What can hang from each mark:
J: P
H: N P Z
K: Z
Z: H P
N: H P Z
P: H J N Z

Each row was made from one small tree. Brackets hold a mark, then the marks that hang from it, in alphabetical order. Every link used is in the known rows. Write each row's tree.
Known rows:
(Z (H N) (P J)): [ 1.63 -1.22 -1.58  1.30 -0.93  0.24  0.19  1.13 -3.07 -0.72 -0.39 -3.19
 -0.10  0.96 -0.47  3.78 -3.02 -1.79 -1.95 -2.13 -1.15]
(P (H Z) J): [ 6.23 -0.12 -3.99 -0.23  1.43 -2.73  4.24 -0.61 -0.49  1.48  6.11 -0.47
  4.66 -2.26 -0.22  2.19  0.19 -4.61  0.05 -2.35  0.72]
(K (Z H P)): [ 3.01 -0.14  0.12  0.55 -0.71  2.79  0.60 -2.13 -1.93 -1.98 -2.36 -1.58
  1.94 -0.43 -0.93  0.63 -3.61 -3.54  0.41  4.83 -0.82]
(N Z): [-0.42 -2.08 -1.57  2.35 -0.46  1.86  0.78 -3.30 -0.57  0.96  2.05  2.61
  4.83 -1.91 -0.12 -0.17  1.41  0.68  0.78  2.93 -1.38]
(P H J): [ 7.65 -2.20 -4.44  0.15  0.15 -1.06  3.52 -1.03 -0.46  1.90  4.39 -2.20
  6.03  0.80 -1.63  2.52  2.57 -3.58 -0.76 -1.35  2.33]
(H (P J Z)): [ 5.16 -4.44  0.19 -2.09  1.59  0.17  1.75 -1.21 -1.90  2.94 -3.60 -0.64
  2.37 -2.09 -3.51  1.51 -0.40 -4.50  1.72 -1.58 -0.64]
(Z (P N)): [-2.59 -5.25  2.07  4.00 -0.90  1.46 -1.77 -2.50  0.38  2.85 -2.46 -1.19
 -0.58  1.68 -3.75 -1.34  1.29 -0.04 -3.37  0.70 -1.29]
(H (N Z) P): [-4.06 -2.26  1.66  1.85  1.67 -0.08 -1.22 -1.07 -2.03  2.80 -1.13  2.95
 -0.15 -1.86  1.21  1.99  0.39  0.92  0.38  0.11 -4.05]
(H (N (P J)) Z): [-1.14 -2.34 -0.63 -0.57  1.12 -1.89  0.10  0.53 -4.61  1.43  1.00  2.16
 -0.12 -4.96 -0.48 -0.76 -5.14  0.16  0.95 -2.95 -6.06]
(K (Z H (P J N))): [ 4.91 -0.80 -0.46 -0.46  0.16 -0.78  1.22 -1.30 -0.84 -0.56  1.55 -2.34
 -0.88  0.09 -4.05  3.98 -3.50 -3.14  0.75  0.15 -0.07]
(N (Z H)): [ 1.43  1.29 -3.05  1.87 -0.96  2.44  1.60 -0.99 -1.44 -1.12  3.14  0.51
  4.64 -1.01  1.92  2.85 -0.15 -0.15  0.97  3.26  0.74]
(J P): [-0.38 -4.49  1.40 -0.38 -1.28  4.07  0.10 -3.21 -1.51  2.21 -4.34 -1.00
  4.78 -0.94 -2.29 -4.43  1.82 -0.20 -1.25  2.06 -0.68]
(N (Z P)): [-2.21 -3.18  0.69  3.34 -1.04  3.72 -0.60 -4.20  0.01 -0.36 -2.62  0.66
  3.50 -1.27 -1.28 -1.10  0.99  0.27  0.27  1.15 -3.11]
(J (P (N H))): [-1.53 -2.19  2.04  1.34 -0.95  2.18  0.47 -2.05  1.42  2.38 -1.56 -1.50
  0.16  1.00 -2.90 -0.21  1.38  2.44 -1.91 -1.29  1.04]
(H N P): [-2.73 -4.00  1.78  1.64  1.23  0.03 -1.64 -0.18 -3.40  4.25 -2.72  1.42
 -0.66 -0.31  0.63  0.28  0.32 -0.60 -2.02  1.30 -2.88]
(N H (Z P)): [-1.31 -0.36  0.13  4.32 -1.27  4.68  0.56 -3.75  1.59 -2.32 -2.16 -0.16
  2.00  0.01  0.03  1.66 -0.55  1.79  0.65 -0.86 -1.57]
(K (Z P)): [ 1.28 -3.36  1.58  1.04 -0.30  2.21 -0.13 -4.35 -0.96 -0.11 -3.42  0.29
  2.21 -1.36 -3.08 -2.27 -2.00 -2.78  0.37  4.20 -2.95]
(P N Z): [-0.47 -2.49  1.03  2.10  0.84 -2.83  0.67 -0.36  1.86  3.91  1.69  1.83
 -0.76 -0.98 -4.05  1.43 -0.87 -0.45 -1.66  1.34  0.76]
(Z H P): [ 1.27 -1.47 -0.66  2.63 -1.96  4.73 -0.19 -0.70 -2.46 -1.18 -3.67 -3.46
  2.58  1.67  0.37  0.07 -0.68 -2.36 -2.43  2.84  0.47]
(K (Z H)): [ 5.02  0.96 -1.99 -0.53 -0.22  0.88  1.96 -1.08 -2.52 -0.65  2.28  0.26
  3.18 -1.06  0.22  1.48 -3.02 -3.14  0.87  6.48  0.97]
(K (Z (P H J))): [ 6.32 -2.07 -0.96 -0.36  0.73 -0.17  2.41 -3.36  0.36 -0.49  0.03 -2.01
  3.44 -0.60 -3.67  1.58 -1.14 -4.71  1.26 -0.09 -1.16]
(N H (Z (P J))): [ 2.00 -0.87 -1.52  2.43 -1.04  3.24  1.70 -3.63  1.25 -2.52 -0.52 -1.14
  2.53 -0.47 -1.52  3.29 -0.87  0.89  2.08 -3.94 -1.52]

Write each row's tree:
[ 1.07 -1.23 -1.53  1.71 -0.42  3.81  0.81 -2.02 -0.35 -0.71 -0.70 -0.49
  5.79 -1.28 -0.30  0.35  0.94  1.11  2.16  0.16 -1.96]	(N (P H) Z)
[ 3.38 -3.45 -0.19 -1.98  1.94 -0.09  1.58 -1.49 -3.96  3.04 -0.75  0.63
  1.97 -3.72 -0.73 -0.40 -0.55 -4.58  1.42 -1.80 -2.46]	(H (P J) Z)
[ 4.97 -4.02  0.01 -0.86  0.01  0.76  1.02 -4.18 -1.61 -0.23 -1.57 -0.70
  2.68 -1.71 -4.52 -0.76 -2.31 -3.66  1.71  1.22 -2.82]	(K (Z (P J)))
[ 1.85 -2.82 -0.95  2.33  0.30 -1.17  0.95 -0.55  0.14  0.92  0.26 -2.73
  1.37  1.10 -1.78  2.77  0.26 -2.32 -2.33 -3.75 -1.69]	(Z (P (H N) J))
[ 7.67  0.16 -3.51 -1.55  0.06 -1.00  3.73  1.11 -1.50 -0.13  2.19 -1.61
  3.42 -1.58 -1.90  4.48 -3.31 -4.06  1.18 -0.29  2.30]	(P J (Z H))
[-2.87 -0.73  1.97  1.57 -0.56  2.13  0.79 -2.87  2.81  1.26 -0.10 -0.13
  0.45 -0.40 -2.42  1.20  1.29  3.78  0.31 -2.33 -0.16]	(J (P (N H Z)))
[ 1.39 -0.11  1.09  1.29 -0.21  0.58  0.14 -1.28 -0.34 -0.47 -0.02 -1.31
 -1.30  0.47 -2.49  2.46 -3.21 -2.24 -0.49  3.37 -0.15]	(K (Z H (P N)))
[ 8.04 -0.42 -1.54 -3.17  1.04  0.74  2.34 -0.83 -3.86  0.10 -0.01 -1.53
  2.48 -1.22 -1.06  3.27 -2.52 -5.04  2.97  2.53  0.45]	(K (Z (H (P J))))
[-1.38  0.52 -0.22  3.33  0.56 -1.81  1.33 -0.59  1.22  2.48  4.79  1.81
 -2.00 -0.61 -0.32  2.11 -1.47  1.11 -1.84 -0.53  0.58]	(P (N (H Z)))
[ 6.44 -0.54 -0.58 -2.47  1.54 -1.21  1.81 -0.19 -2.37  1.51  2.02 -1.33
 -0.40 -0.41 -2.40  4.83 -2.05 -3.80  2.03  1.20  1.14]	(K (Z (H (P J N))))
[-2.05 -3.25  3.58 -0.17  0.31  0.05  0.50 -1.47  2.14  3.57 -2.97 -0.18
  0.17 -1.73 -5.06 -1.10 -0.08  0.23 -1.10 -0.45 -0.37]	(J (P N Z))
[ 3.44  0.10  0.86 -0.76  1.23 -0.04  0.63 -0.32 -2.01  1.49  0.46 -0.42
 -0.87 -0.13 -0.96  3.33 -1.69 -2.97  0.97  4.01  0.83]	(K (Z (H (P N))))
[ 3.61 -1.91  0.48  0.69  0.39 -0.94  1.35 -3.18  1.28 -0.04  0.88 -1.08
 -1.63  0.14 -5.10  2.99 -2.88 -1.08  1.14 -1.84 -1.23]	(K (Z (P J (N H))))
[-0.16  0.88  0.87  1.25  0.01  0.16 -0.21 -0.62 -2.03 -1.44 -0.95 -0.33
 -0.96 -0.70  0.13  2.21 -5.17 -2.06 -0.46  3.58 -2.64]	(K (Z (H N) P))
[-1.67  1.59 -1.12  2.74  1.87 -4.04  1.79  0.96  0.00  2.41  5.52  2.31
  0.90 -2.24  2.96  1.87 -1.08 -1.80 -2.64  0.12 -1.58]	(P (H N Z))
[-0.30 -1.06  2.55  0.23  1.00 -1.13  2.04 -0.51  4.18  3.27 -0.99 -1.64
  1.10 -0.59 -4.09  1.39  1.24 -1.00 -1.50 -1.75  1.45]	(J (P H N Z))
[ 4.70 -2.00  0.03  0.41  1.10 -2.43  1.81 -2.67  1.98  1.07  2.41 -2.03
  0.19  0.14 -5.12  3.12 -0.66 -3.44  0.29 -1.45 -0.58]	(K (Z (P H J N)))
[ 2.76 -1.37  0.71  1.51  0.34  1.12  1.28 -3.45  0.81 -0.37 -1.66 -1.12
  2.95 -0.24 -2.03 -0.15 -0.79 -3.82 -0.04  3.14 -1.39]	(K (Z (P H)))
[ 2.93 -4.00 -2.26 -0.74 -0.70  3.33  0.64 -2.77 -2.88 -0.53 -0.77  0.12
  5.40 -2.98 -2.99 -0.37 -0.94  1.48  4.28 -2.13 -3.46]	(N (P J) Z)
[ 0.08 -0.16  0.11  2.16  0.29  3.80  1.00 -2.81 -0.04  0.00 -1.84  0.83
  1.99 -0.35  1.21  2.92  0.98  1.04  2.11 -0.38 -0.61]	(N (H P) Z)
[-4.40 -1.64  0.91  1.39  0.80 -0.50 -1.11  0.51 -4.00  1.60 -0.67  3.24
 -0.49 -4.50  0.99 -2.42 -4.90  1.18 -0.50  0.22 -6.15]	(H (N P) Z)
[-5.78 -2.15  1.14  4.09 -0.07  0.22 -1.59 -2.08 -0.26  0.57 -0.48  2.30
  0.01 -1.63  0.08  0.75 -1.06  1.92 -1.12 -0.17 -4.92]	(H (N (Z P)))
[ 5.05 -2.24 -2.38  0.55 -1.85  3.33  1.17 -0.61 -2.94 -1.40 -1.91 -4.55
  3.06  1.23 -1.50  2.00 -1.22 -3.36 -0.83 -0.69  0.70]	(Z H (P J))
[ 4.83 -0.89 -3.86 -1.17 -1.25  4.06  1.44 -0.54 -3.80 -2.58  0.23 -1.88
  5.01 -2.00 -0.93  2.61 -2.38  0.54  4.16 -1.51 -1.32]	(N (P J) (Z H))
[ 3.18 -4.01  1.07 -0.03  0.63 -1.46  0.41 -3.48  0.20  1.49  0.54 -0.50
 -0.58 -0.92 -6.12  1.03 -1.75 -2.27  0.82 -0.36 -2.18]	(K (Z (P J N)))
[ 7.68 -0.78 -3.11 -0.58  1.28 -2.73  4.65 -0.14  1.72  1.42  3.30 -1.57
  4.69 -1.20 -2.95  4.08 -0.23 -4.65  0.68 -2.24  2.26]	(P H J Z)
[ 4.04 -0.53 -0.88 -0.69  1.39  0.85  2.63 -1.15 -2.22  1.07 -0.49  0.00
  0.78 -2.11  0.55  2.21 -1.66 -2.67  1.47 -3.25 -0.64]	(N (H (P J) Z))
[ 0.23  1.79 -0.90  1.33  0.43 -1.90  1.40  2.58 -1.03  0.56  1.48  0.98
 -0.05 -1.48  0.93  3.99 -4.40 -1.48 -1.37  2.42  0.23]	(P (Z (H N)))
